Each row comes from the steps of one walk. Every step used is in the known rows, and no mark comes twice. Write the walk behind each row, first mark first.
Known rows:
p/m/s/y: [-0.418  2.366 -3.248  2.086 -1.526 -6.581  2.133 -3.773 -3.764 -0.311
  2.496  1.111 -0.679 -3.461 -2.722 -2.624  0.305 -1.725 -2.912 -5.225
 -0.362  0.614]
y/p/m: [-1.269  0.184 -4.975 -1.530 -0.199 -4.029 -1.160 -2.537 -2.512 -0.771
 -0.441 -1.914  2.436  0.218 -0.121  0.390 -0.174  0.159  1.176 -5.319
  1.639 -0.200]
m/s/y: [ 0.373  2.638 -1.601  1.526 -1.112 -3.738  2.675 -2.406 -2.896 -0.556
  3.190  2.048 -1.422 -4.391 -2.522 -1.415  0.792 -1.310 -2.539 -3.728
 -1.051 -0.302]
y/d: [-0.471  0.711 -1.441 -2.028 -2.219 -0.415  0.195  0.014 -2.488  0.391
  2.780  2.397  0.061 -0.116 -0.392  1.062  0.116  2.182  0.353 -0.833
  3.466  1.151]
d/y/s: [-1.022  0.225 -0.837 -1.467 -2.595  1.874 -1.622  1.258  0.117 -2.582
  3.193 -1.242  1.597 -4.549 -2.835  1.608  1.670  4.038  0.400 -5.576
 -0.996 -2.513]
y/s: [-1.214  1.319  0.062 -1.535 -1.949  0.940 -1.876 -0.613  0.074 -2.811
  2.967 -1.038  1.795 -2.593 -1.446  0.275  0.484  1.502 -0.761 -3.425
  1.114 -1.089]
j/m/p/y/d: [-0.926  2.159 -1.701  0.506 -1.364 -4.404 -0.726 -1.760 -3.122  2.773
  1.045  2.320 -1.495 -2.404  1.115  1.058 -0.310  1.792  0.299 -2.233
  6.340  2.001]
m/s: [ 0.210  1.999 -0.095 -0.920 -2.167 -2.632  2.290 -0.801 -2.194 -1.112
  2.454  0.515 -1.659 -2.770 -1.495 -2.216 -1.643  0.103 -1.810 -0.377
  1.034 -0.671]
d/m/s/y/p: [-1.364  1.739 -2.441 -0.593  1.092 -2.004  1.546 -3.250 -2.771 -1.766
  2.240  0.092  2.126 -4.382 -0.940  0.259  1.941  0.989 -0.992 -8.375
  1.659 -3.485]
s/y/p/m/j: [ 0.707  2.207 -5.418 -0.875  2.527 -5.404  1.827 -3.323 -4.463  0.868
 -0.868  1.609  0.307 -2.000  0.921 -2.256  2.162  1.008  1.452 -5.108
  1.611 -1.490]
p/y/d/m: [-1.622 -0.865  0.294 -1.934 -2.192 -2.592 -3.559  0.579 -2.032 -0.415
  3.282  2.971  2.299 -1.962  1.662  0.983  0.468  5.939 -1.016 -3.791
  3.227  2.079]
j/m/s: [-0.111  2.746 -0.199 -0.060  0.514 -2.445  0.479 -2.143 -1.680 -0.272
  1.864  0.027 -2.183 -3.373 -1.912 -3.950 -0.763  1.036 -1.995  1.308
  2.047  0.192]
p/m/j: [ 1.345  1.433 -3.676 -1.431  1.067 -5.317  0.673 -1.331 -3.363  0.810
 -0.723  2.023 -0.932 -0.837  1.205 -3.475  0.567  2.442  0.652 -0.547
  0.666  0.467]
p/m/s/y/d: [-1.295  2.363 -3.221  0.281 -2.837 -5.183  3.013 -3.542 -5.156  0.641
  3.656  2.561 -0.434 -1.849 -2.204 -1.701  0.496 -0.371 -2.095 -5.711
  4.276  1.212]
m/p: [ 0.059  1.490 -2.165 -0.017  0.371 -2.865  0.566 -1.101 -0.109  0.173
  0.176  0.546 -1.490 -2.066  0.869  0.098 -0.862  1.722 -0.985 -1.166
  0.815 -2.563]
y/j/m: [ 0.384  1.743 -1.479  0.510  4.883 -0.469 -4.278 -0.148  0.393  1.372
 -0.270  0.678  0.637 -2.926  0.494 -1.012  0.152  3.349 -0.603  2.073
  4.115  1.076]
s/y/d/m: [-1.682 -0.305 -1.032 -1.227 -0.400 -1.621 -2.067 -0.921 -1.798 -0.883
  4.270  3.280  2.656 -2.166  0.031 -0.058  2.342  5.781 -2.369 -5.030
  1.995  0.456]
j/m/p/y: [-0.096  2.117 -1.373  1.962  0.487 -5.376 -2.630 -1.432 -1.241  2.060
 -0.672  0.870 -2.107 -4.001  1.496  0.886 -0.738  1.020  0.308 -1.094
  1.671  1.566]
s/y: [ 0.461  1.278 -2.484  1.428 -0.046 -2.186 -0.221 -1.054 -1.483 -0.298
  2.316  2.276 -0.055 -3.160 -1.671  0.865  1.951 -0.453 -0.829 -3.037
 -3.220  0.626]
p/y/d/m/s: [-1.466  1.231  1.064 -1.727 -3.285 -4.191  0.432 -0.969 -3.548 -0.799
  3.967  2.129  0.329 -3.333  0.149 -1.809 -1.202  3.615 -2.787 -4.045
  4.765  0.680]
p/m: [-0.574 -0.177 -3.738 -0.304 -1.338 -4.965 -2.008 -1.429 -1.788 -0.547
  0.488 -0.462  0.831  0.402 -0.615 -1.212 -0.807  0.837 -0.223 -1.860
 -0.374  2.226]
j/m/s/y: [-0.005  3.108 -1.593  2.263  1.036 -3.690  1.230 -3.338 -2.392  0.171
  2.626  1.520 -1.686 -5.004 -2.689 -2.968  1.480 -0.628 -2.635 -2.411
 -0.092  0.323]
j/y/p: [ 0.651  1.704 -2.679 -0.343  3.133  1.881  0.736 -0.273 -0.366 -1.671
  1.326 -0.342  2.790 -0.498  1.719  3.623  0.568 -0.693  0.315 -3.408
 -0.055 -2.797]

Which walk is each row?
[ 0.400  1.975 -1.190  1.440  3.834 -2.457 -5.132  0.133 -0.419  2.334
 -0.647  1.157  0.351 -3.833  1.304  0.199 -0.253  2.462  0.115  1.050
  4.408  2.894]
p/y/j/m
[-0.003  2.448  0.239 -0.723  2.529  1.132 -0.728 -0.311  0.248 -3.053
  3.621  1.065  3.202 -2.379  1.918 -1.005  1.481  3.543 -2.813 -3.776
  1.231 -2.648]
d/m/j/y/s
[-0.307  1.464 -3.801 -0.338  1.323 -0.540  0.599 -2.321 -2.117 -0.725
  1.124  0.249  1.771 -3.125 -0.663  2.858  2.442 -0.925  1.262 -6.607
 -0.162 -2.440]
s/y/p
[-1.253  1.992 -3.183 -1.300 -1.533 -5.218  2.337 -3.439 -3.953 -1.046
  1.038 -1.675  0.283 -1.593 -1.343 -2.408 -1.626 -0.813 -1.018 -5.034
  3.553 -1.291]
y/p/m/s
[-0.235  2.271  0.053  0.447  0.468  2.060 -1.000 -0.166  1.078 -3.338
  3.893 -0.511  2.785 -1.513  0.131  1.279  0.256  0.220 -2.512 -3.108
  0.277 -1.476]
j/y/s
[-1.782 -0.901 -0.014 -2.952 -0.905 -0.617 -2.738  0.389 -1.092 -1.208
  3.639  2.493  2.745 -0.875  0.838 -0.314  0.852  6.923 -1.633 -2.790
  2.874  0.484]
y/d/m
[-1.562  1.051  0.898 -2.382 -2.223 -2.620  1.121 -1.090 -2.854 -1.504
  4.263  1.812  0.616 -2.606 -0.552 -2.948 -0.651  4.487 -3.311 -3.124
  4.544 -0.792]
y/d/m/s
[ 0.815  3.150 -0.292 -0.173  1.961  1.280  0.666 -0.358 -0.069 -2.529
  3.045  0.812  1.745 -2.064  1.340 -0.231  0.971  0.992 -1.961 -2.768
  1.076 -2.328]
m/j/y/s
[ 1.114 -0.179 -2.546 -0.512  1.297  0.526 -1.933  3.701 -0.270  0.815
  0.534  1.380  1.491 -4.258  0.034  2.419  0.050  5.103  0.274 -2.171
  1.197 -1.591]
d/y/j
[-0.585  2.641 -3.166  0.004 -0.067 -4.481  3.036 -3.053 -3.216 -1.439
  1.596 -1.495  0.931 -0.942 -0.406 -1.712 -1.832 -1.881 -2.086 -5.042
  2.756 -1.425]
j/y/p/m/s
[-0.600  1.713 -2.130 -0.581 -2.601 -6.006  1.766 -2.351 -3.338 -0.906
  1.567 -0.540 -0.885 -1.405 -1.724 -3.626 -2.191 -0.326 -2.312 -2.353
  1.827  0.718]
p/m/s
[-0.666  1.668 -0.896  1.012 -0.586 -3.856  0.897 -2.191 -2.353 -1.452
  3.805  2.207  0.444 -4.823 -1.693 -2.211  1.362  1.759 -3.672 -5.164
 -0.719 -0.801]
d/m/s/y
[-0.449  2.215 -2.047  0.811  3.102 -2.744 -1.168 -2.466  0.563  1.288
 -0.515 -0.136 -2.062 -2.777  0.293 -1.506 -0.019  2.734 -1.010  0.635
  1.928 -1.637]
j/m/p
[ 1.057  1.114 -1.061  0.875  0.545 -3.089 -3.251  2.111 -1.530  1.522
 -0.172  2.227  1.310 -3.503  2.331  2.931 -1.589  1.259  0.048 -1.484
  4.197  2.053]
p/y/j
[-0.554  1.377 -2.519 -0.070 -1.631 -1.735  1.032 -1.648 -3.368  0.798
  3.469  3.472  0.026 -1.671 -1.271  1.151  1.806  0.738 -0.505 -3.552
  2.130  1.119]
s/y/d
[ 0.951  2.312 -3.133 -0.351  1.288 -2.236  2.458 -0.846 -3.401  0.803
  2.404  3.520  0.669  0.942  2.184 -0.636  0.344  1.442 -0.964 -1.221
  3.687  0.889]
p/m/j/y/d
[ 0.637  2.881 -2.129  1.513  1.719 -3.295  0.902 -0.812 -2.225  0.674
  1.800  2.486  0.725 -4.711 -0.199 -0.430 -0.377  0.172 -2.992 -3.653
  3.972 -0.934]
m/s/y/j
[-1.318  0.833 -5.706  0.178  0.465 -4.921 -0.362 -3.835 -3.090 -0.459
  0.235 -1.007  2.419 -1.042 -0.945  0.350  1.143 -1.081  0.631 -7.519
  0.594 -0.208]
s/y/p/m
[ 1.703  2.604 -3.224 -0.885  4.628  1.167  2.244 -0.495 -1.429 -0.820
  0.480  0.944  1.805 -1.126  2.933  2.024  1.308  0.066  0.946 -2.941
  0.836 -3.721]
m/j/y/p
[-1.170  1.191 -1.321 -0.119  1.921 -2.052  0.099 -1.126 -0.061 -0.181
  2.598  2.238  1.350 -1.051  2.799  0.073 -0.283  5.444 -3.467 -3.565
  3.541 -2.845]
j/y/d/m/p
[-1.923  0.627 -1.418 -1.480  0.301 -2.878 -0.555 -1.554 -0.702  0.028
  1.962  1.870  0.693 -1.824  1.821 -0.479 -0.198  6.330 -2.357 -3.804
  4.359 -2.651]
y/d/m/p
[-1.840  1.055 -2.029 -0.183  0.653 -3.624  0.006 -2.385 -1.232  0.346
  2.480  2.472  0.651 -2.893  1.308 -0.544  1.018  5.337 -3.066 -5.594
  3.561 -2.617]
s/y/d/m/p
[ 0.356  1.286 -1.585 -2.001  1.915 -2.705  0.613 -1.068 -3.357  0.522
  2.371  5.084  0.550 -2.993  1.796 -2.680  3.082  6.316 -0.946 -3.098
  2.679 -1.076]
s/y/d/m/j
[ 0.177  1.428 -1.320  1.255 -1.641 -5.532 -1.108 -0.497 -1.765  1.325
 -0.144  1.403 -1.711 -3.424  1.911  2.323 -1.294  0.281  0.284 -2.446
  0.914  1.021]
m/p/y
[-0.579  0.932 -5.037 -0.099  1.726 -3.133 -0.535 -2.146 -1.740 -1.091
  0.299 -1.557  3.089  0.960  1.003  1.162 -0.352 -0.810  0.037 -5.149
  0.764 -0.464]
j/y/p/m
